Each row was made from one small tree. The marks that hang from a mark follow it in brackets, in alphabetical order. Every link used is in the known rows. Write each row's tree.
Known rows
kedeg[biki[lemimom] kere[riked[siso]] laruz]: [ -7.8  16.7  -4.8 -14.6  12.0  -4.6  11.2  23.2  13.1   7.3   1.0   0.4
  11.4  26.3  14.7   6.9   3.5  10.7   3.3 -31.0   7.1  -5.0   3.1  -3.8
  31.9  11.3  -3.7]
mepab[kedeg[kere laruz[lemimom]]]: [ -6.9  21.6   9.1  14.7   7.2  -8.6   5.3  17.8  10.1 -15.8 -14.2  16.8
   5.8  17.4   3.2   3.9  -0.2   0.2   1.1  12.7 -12.1   2.8 -14.7  -5.5
  -6.9  -1.3   8.8]
kedeg[biki kere laruz[lemimom]]: [ -5.4   6.1   7.6  -9.6  -0.7 -14.0  12.5  20.8   0.0   3.9  -9.1  20.2
  10.2  29.2  -4.0  -4.0   1.9   7.2  -2.1   5.3  -2.5  -4.8  -2.7   5.6
   5.6  18.3  -3.9]
mepab[kedeg[kere]]: [ -4.3  35.2   2.0  -4.9  16.3  -6.4   8.8  -0.7  -1.5 -18.5  -2.5  -0.6
   4.4  -2.2   7.8   1.3  -4.1  -1.7   4.2 -10.3  22.2   8.3  -9.5  -8.1
  -7.0 -15.7  16.4]
riked[mepab[kedeg[laruz]] siso]: [  7.6   3.6  -4.8  30.0  -5.9   1.5  -3.0  -2.0  -4.9   5.1  -3.0  13.6
 -11.7   4.6  -2.4  22.5  -0.5 -11.8   0.1  22.9  30.3  -2.1   9.8  -0.5
   9.6   7.6  -9.5]
biki[kedeg[laruz mepab]]: [  2.7   6.9   2.7  29.2  -3.0  16.3  -7.5  14.2 -13.0 -31.9   4.2 -13.3
   2.0 -14.9  -8.9 -10.4  -9.3  -3.4   5.1   9.5  -5.3 -14.9  -4.9   9.0
 -11.1  19.5  -2.2]
kere[riked[mepab]]: [ 17.3  -5.5   0.6  -5.9 -10.3  12.7  -8.0 -17.2   1.4  13.7  11.9  -6.5
   0.5 -30.2  20.9  20.4  17.8 -24.2   0.1 -15.3  15.4  -7.5  -9.6  -8.5
   7.9 -12.3   4.7]
kedeg[kere mepab]: [ 10.0  17.1  -3.4  -7.5  13.9  10.0  10.7  -3.7 -22.1 -26.1  10.3 -18.3
   4.2 -30.3   9.1   9.9 -13.6  -5.9   7.4 -19.4  14.0  22.3   5.7   2.2
 -10.2 -26.2  17.0]
lemimom[laruz[kedeg]]: [  5.2 -10.1   3.0 -34.9  11.9 -27.6 -36.3 -12.0  -1.6  16.2  -1.2  42.0
  -9.2 -11.5   8.5   0.5  13.3 -22.3  -9.3  23.0 -26.3   3.5   2.6   6.7
 -19.8  10.3 -10.1]
siso[kedeg[laruz mepab]]: [  0.0   0.9   7.3   5.0  13.2  18.4 -14.7  -9.9   1.6 -21.7  -0.9  20.2
  -4.1  -3.6  -6.1 -29.8  -0.6  -3.0  -0.8  14.1 -33.6  -5.9  -4.7   0.0
 -10.3  -7.0   0.0]
riked[mepab]: [ 18.6   6.8  -7.3  -3.3  -4.6   3.7  -3.7 -15.7  -9.0   4.9  10.6  14.2
  -6.9 -16.5   1.1  19.8   7.6 -23.1  -2.0   2.9  32.5  -1.0   2.7   2.8
  -5.1  -6.2   5.1]
mepab[kedeg[biki kere[riked[siso]] laruz[lemimom]]]: [-14.2   2.7  10.3  15.5  -4.4  -5.3  10.3   9.2   5.4   5.7 -13.9 -21.1
   7.3  22.2   3.4   2.0   4.1  13.4   0.6   0.9  -4.0  -3.4  -9.6  -8.4
  11.8  15.9  -4.1]
siso[kedeg riked]: [  2.1  -8.8  -2.5 -24.9   4.1  -8.0 -15.9 -18.2  34.5   8.3   5.2  29.5
  -3.9 -11.3  -7.5 -42.4  -4.4   9.9   1.8   0.8 -26.4  -6.2  -9.4 -13.2
  -3.5 -34.4   2.4]
lemimom[laruz]: [ 10.5  12.4  -1.8 -33.8  19.0 -32.9 -30.2 -12.2   5.3  18.9  -0.2  43.6
  -1.5 -12.8  11.9  20.5  21.1 -19.6  -6.0  11.2  -4.6   0.7   0.1  -4.4
  -2.2  12.4  -6.5]
kere[kedeg[biki laruz[lemimom]]]: [ -5.0  -4.7   4.3   6.6  13.7   5.3   0.3  19.1  -7.9   1.9  -7.2  -2.5
   5.4   5.8 -11.9 -30.7  19.0  10.5  -7.7   7.1   2.7  -7.6  -8.4  -4.6
   0.9  29.1  -8.8]
siso[riked]: [ 12.8  -5.2  -7.6 -22.5   5.2 -19.1  -9.9  -6.1  32.7  13.1   6.1  18.6
   2.0 -20.4   6.8 -17.6   1.4   0.6   2.1   1.1  -4.0   0.7 -13.8 -15.9
   0.8 -23.5  -0.5]
biki[kedeg]: [  6.0  21.1  -0.8   2.8  -0.9   2.0 -10.3  16.2 -11.0  -6.7  12.4  -2.3
   3.2 -16.2  -7.7 -12.0  -6.4  -4.8   6.4  -5.6  20.0 -16.5  -4.7   8.0
   0.8  14.8   3.4]
kedeg[biki kere[riked[mepab siso]] laruz]: [ -1.6  -1.5   5.2  -4.9 -14.0   0.8  13.5   3.6  -9.6   7.4  -3.4   9.7
   6.4   9.4  12.4  13.2   2.5  -3.1   0.7 -13.1  28.2 -11.1   9.7  -1.3
  23.1   2.6  -8.4]
laruz[kedeg[kere] lemimom]: [  5.7 -19.9   6.6 -12.8  -5.7  -9.3  -6.3  21.4  -9.2  12.6   5.4  13.5
  -3.6  -5.5  -2.2 -14.4 -11.6  -7.0  -1.2   9.0 -28.9  15.6   0.8  20.0
 -17.3  -9.9   6.6]
kedeg[biki kere[riked[siso]] laruz[lemimom] mepab]: [ -1.9 -23.1   6.1  17.3 -11.5   7.7  14.2   8.4 -12.6   3.1  -4.4 -41.8
   7.2  -0.3   3.8  11.5  -3.7  14.1   2.1  -4.7 -17.5   6.6   6.9   1.9
  13.4  12.3  -9.3]
siso[kedeg[kere laruz] riked]: [ -5.5   2.7   4.4 -20.2   1.6  -8.1  -5.3   0.6  34.3 -12.0  -5.7  64.6
   3.5   3.6  -2.6 -37.2 -13.9  10.1   3.7   1.1 -31.6  -7.1  -6.1 -11.1
  -3.2 -45.4   5.8]

Which tree is each row?
[ -5.2  -4.9  12.3  -8.5  -9.9  -6.0  10.3  17.1   5.4  11.2  -8.0   3.5
  14.3  17.1   9.4   0.5  10.1   4.5  -1.5  -9.2 -11.7  -9.1  -9.9  -2.9
  13.8  12.2  -3.6] | kedeg[biki kere[riked] laruz[lemimom]]
[ -9.9 -11.7  -3.5  14.8  20.7  34.6   4.1  -0.2  -3.0 -19.7   1.2 -62.1
   7.9 -14.6   7.2 -17.4  23.3  13.1  -3.7 -27.9 -10.8  -1.3 -12.8 -14.7
   1.7  13.9  -0.7] | kere[kedeg[biki[lemimom] laruz mepab] riked]
[ -5.4  -4.9   3.3 -43.4   7.8 -28.4 -21.2 -15.2 -14.3  12.3  -3.8  29.5
  -5.1   1.5   3.8   0.6   7.0 -11.0  -9.1   9.4 -10.5   5.0  11.6  10.1
 -19.5  12.0  -7.8] | lemimom[laruz[kedeg[biki kere]]]
[ -0.5 -22.2   3.5  18.1   0.2   5.8   1.1  -4.6  -3.3  -2.6  -6.6 -36.5
   0.3  10.9 -13.1  -8.2   9.9   8.3  -5.9  26.3 -27.9   0.2  -7.3   4.8
  -9.8  38.8 -14.5] | kedeg[biki laruz[lemimom] mepab]
[ 14.6  -2.4  -7.8   2.1  -6.0   6.7 -10.9 -12.0 -14.7  20.0  12.8  25.6
 -16.1 -10.1 -11.8   5.8  -8.3  -8.7   2.4   4.8  26.0  -1.4  23.8   8.1
  15.5 -10.4  -5.2] | riked[mepab siso[kedeg]]
[ -6.9   0.5 -14.7   1.1  -5.1  -5.7  12.1 -19.5  31.2 -10.0  -4.8  -4.6
  -2.2  12.4  -9.4   7.9  -3.7  10.3  -1.2   3.2   4.0   3.0  -5.3 -10.4
 -12.9 -17.6   7.0] | siso[riked[mepab[kedeg[biki[lemimom] kere laruz]]]]
[  3.4 -21.3   7.1 -10.7  -0.7  17.8  -3.1  -6.0 -20.3 -16.1   9.6 -25.7
  -2.2 -33.9  18.0 -15.0 -11.5 -12.5   2.5 -12.5 -21.1  15.7   0.2   9.7
 -21.6 -28.5   9.0] | laruz[kedeg[kere[riked] mepab]]
[ -1.2  -7.0  -4.4 -16.4   3.2   6.6   0.3 -23.8  13.8 -18.7   5.5   2.4
  -1.7 -24.6  -9.1 -28.4 -22.5  16.6   6.4 -11.0 -25.8  12.9   2.6  -8.3
 -15.9 -55.8  13.9] | siso[kedeg[kere mepab] riked]
[ 10.9   5.2  -9.9  21.9  -4.1   1.6  -1.7 -11.6 -12.1  12.6   4.9  -6.0
 -13.6  -8.4  -3.5  25.7  -3.9  -8.8   1.8  11.8  42.1   5.4  13.3   0.5
   9.1   1.6  -3.6] | riked[mepab[kedeg] siso]
[-14.6  25.0 -10.3 -11.4  25.1 -16.6  -5.5 -21.3  12.9   0.5  -4.9 -30.3
  -2.5  23.8  -6.5   6.5  17.7  10.0  -6.7  -0.2   4.9   3.1  -8.9  -8.9
  -8.2  32.2   1.4] | mepab[kedeg[biki[lemimom[laruz]]]]
[ -6.6 -12.6  -4.6 -23.2  -3.1  10.8   5.1  -8.5  -9.4   2.4  10.6 -26.6
  -3.9   4.8   4.5  -7.1  -3.6  -3.2  -3.6 -22.6  -1.2   5.7   6.0  13.4
 -12.7  -6.6   8.3] | laruz[kedeg[biki[lemimom] kere[riked[mepab]]]]
[  3.2   0.1 -10.3  17.8  -7.4   1.8   4.7 -21.1 -17.6  15.8   2.6 -27.2
 -13.7   3.0 -12.0  19.0  -0.5   0.7  -0.9  10.5  51.1   0.6  16.1   1.9
   8.8  17.1  -9.6] | riked[mepab[kedeg[biki]] siso]
[ -4.1   5.3   8.1 -12.8  -1.1  -6.6   9.8  15.9  -2.1  10.1  -4.5  12.3
  12.1  11.1  18.7  -3.3   3.3   3.9   2.9 -17.6  16.3 -11.2   1.8  -5.5
  29.8   6.0 -10.5] | kedeg[biki kere[riked[siso]] laruz]
[  9.4  -3.3  -1.5  13.4 -14.2   4.3  -2.3   9.1 -11.0  13.5   3.1  44.7
 -10.9   4.6 -13.2  13.9 -15.3  -5.5   2.6  11.2   7.6   0.5  25.8  13.0
  15.3 -13.6  -3.1] | riked[mepab siso[kedeg[kere laruz[lemimom]]]]
[-15.8  15.9   8.4   9.4   3.0  -7.8  13.5   5.7   3.4 -10.2 -16.8  -8.2
   6.3  31.7  -7.8  -3.8   2.7  12.5  -2.9  11.3  -1.8  -2.3 -11.7  -3.5
  -7.4  18.7   2.0] | mepab[kedeg[biki kere laruz[lemimom]]]
[ -2.9  18.7 -12.6 -28.9  13.9  -4.9  14.2   6.8   0.6  17.1  13.5 -32.2
   8.8   8.3  11.4  11.7  -0.6  14.5   6.6 -49.2  26.3   6.7   8.8  -3.0
  30.6   1.8   4.7] | kedeg[biki[lemimom] kere[riked[siso]]]
[  5.7   4.2  -3.4  33.4 -12.9  -3.1   6.4   9.5  -9.2   5.8  -4.8  14.7
  -8.7   6.9  -5.6  34.5  -9.6  -5.8   2.4  18.0  23.8   7.4  15.4   5.1
   8.8  -2.1  -1.9] | riked[mepab[kedeg[kere laruz[lemimom]]] siso]
[-18.5  27.5  -4.6 -17.6  17.9  -9.9   5.8 -18.4   7.9  -5.6  -4.5 -36.5
   6.2  16.4   7.6  18.8  11.7  11.3  -1.5 -25.4   5.3   6.8  -7.6 -12.5
  -1.9   9.4  11.2] | mepab[kedeg[biki[lemimom[laruz]] kere[riked]]]
[ 10.9 -27.9   3.0  34.5 -11.3  20.9  -6.8  21.1  -9.3  18.4   0.4   0.7
  -0.3 -26.9   7.9   9.5  16.5  -6.5  -1.2  -2.2   2.6  -4.8   2.4  -7.3
  21.6   0.8  -9.3] | kere[kedeg[laruz[lemimom]] riked[mepab siso]]
[ -0.3   7.5   4.4  31.7 -12.5  11.9   4.4  28.4 -17.9 -30.8   2.1 -13.0
   6.5 -11.3 -13.6   4.0 -20.7   3.3   8.4   4.2 -12.8  -3.1   2.5  16.1
 -11.7   7.6   7.6] | biki[kedeg[kere laruz[lemimom] mepab]]
[  2.1   4.8   8.0  24.7 -28.5  10.8   3.2  28.5  -7.7 -10.4   2.5   9.0
   8.3  -8.2  -2.5  15.1  -9.9  -7.7   6.4  -5.6  -4.9 -17.6  -1.6  11.6
   2.2   2.1   7.5] | biki[kedeg[kere[riked[mepab]] laruz[lemimom]]]
[  2.8 -11.9  -5.8  13.4 -17.7 -10.0   5.4 -11.2  27.7  -2.2  -7.0  13.9
  -2.8  -2.8  -7.5  11.3  -5.3   2.1  -0.3  18.5 -10.3   3.8  -8.2  -9.8
 -15.3 -27.0   5.9] | siso[riked[mepab[kedeg[kere laruz[lemimom]]]]]
[  1.1 -43.9   5.0  -5.6 -27.1   1.2   1.9   2.3 -20.3  32.1   5.6 -27.5
  -7.3  -1.6  -4.9  -2.8  -8.5   2.0  -3.0   1.0 -14.6   8.3  12.2  19.5
  -3.7   3.3  -5.0] | laruz[kedeg[biki kere[riked[mepab siso]]] lemimom]
[ -1.8 -22.9   1.0   2.2   2.9   8.4 -14.0 -18.9  32.1 -16.4  -3.5  19.4
  -4.6 -10.9  -9.8 -41.0  -7.1  10.6   0.5  17.4 -51.2  -4.7 -10.6 -11.9
 -15.3 -29.4  -3.0] | siso[kedeg[laruz mepab] riked]
[ -3.4  10.8   8.8  22.0   8.2  -7.2  -6.5  11.2  19.9  -4.8 -13.0   9.7
   1.1  15.8  -0.2  -4.2  11.5  -2.8  -3.3  27.5 -19.5  -3.8 -22.7  -8.2
  -6.7  17.9  -1.5] | mepab[kedeg[laruz[lemimom]]]
[ -1.9   5.7 -13.9  23.7   0.0   1.9   5.0  -8.7   0.1   8.3  -1.7 -13.7
 -12.0  24.2 -12.4  21.4   2.1   2.8  -3.0  13.8  32.1  -1.4  12.9   2.3
  11.4  25.5 -10.7] | riked[mepab[kedeg[biki[lemimom] laruz]] siso]
[ -8.4  13.8  -5.4 -10.3   0.2   8.7  17.7   2.6  10.1  -7.7   0.2  -2.6
   9.5  25.5   9.8  19.4   9.2  -0.1  -1.4 -27.6   9.2  -6.7  -0.8  -1.3
  11.2   4.3   6.0] | kedeg[biki[lemimom] kere[riked[mepab]] laruz]
[ -5.4 -19.8   2.2 -17.7   2.6  11.8   6.2 -14.2 -31.7 -16.1   6.1 -37.1
  -5.6  -9.8  -3.5 -27.6 -15.0   1.7  -2.5  -3.5  -4.0  14.1   9.4  17.0
 -27.9  -4.1   2.7] | laruz[kedeg[biki kere mepab]]
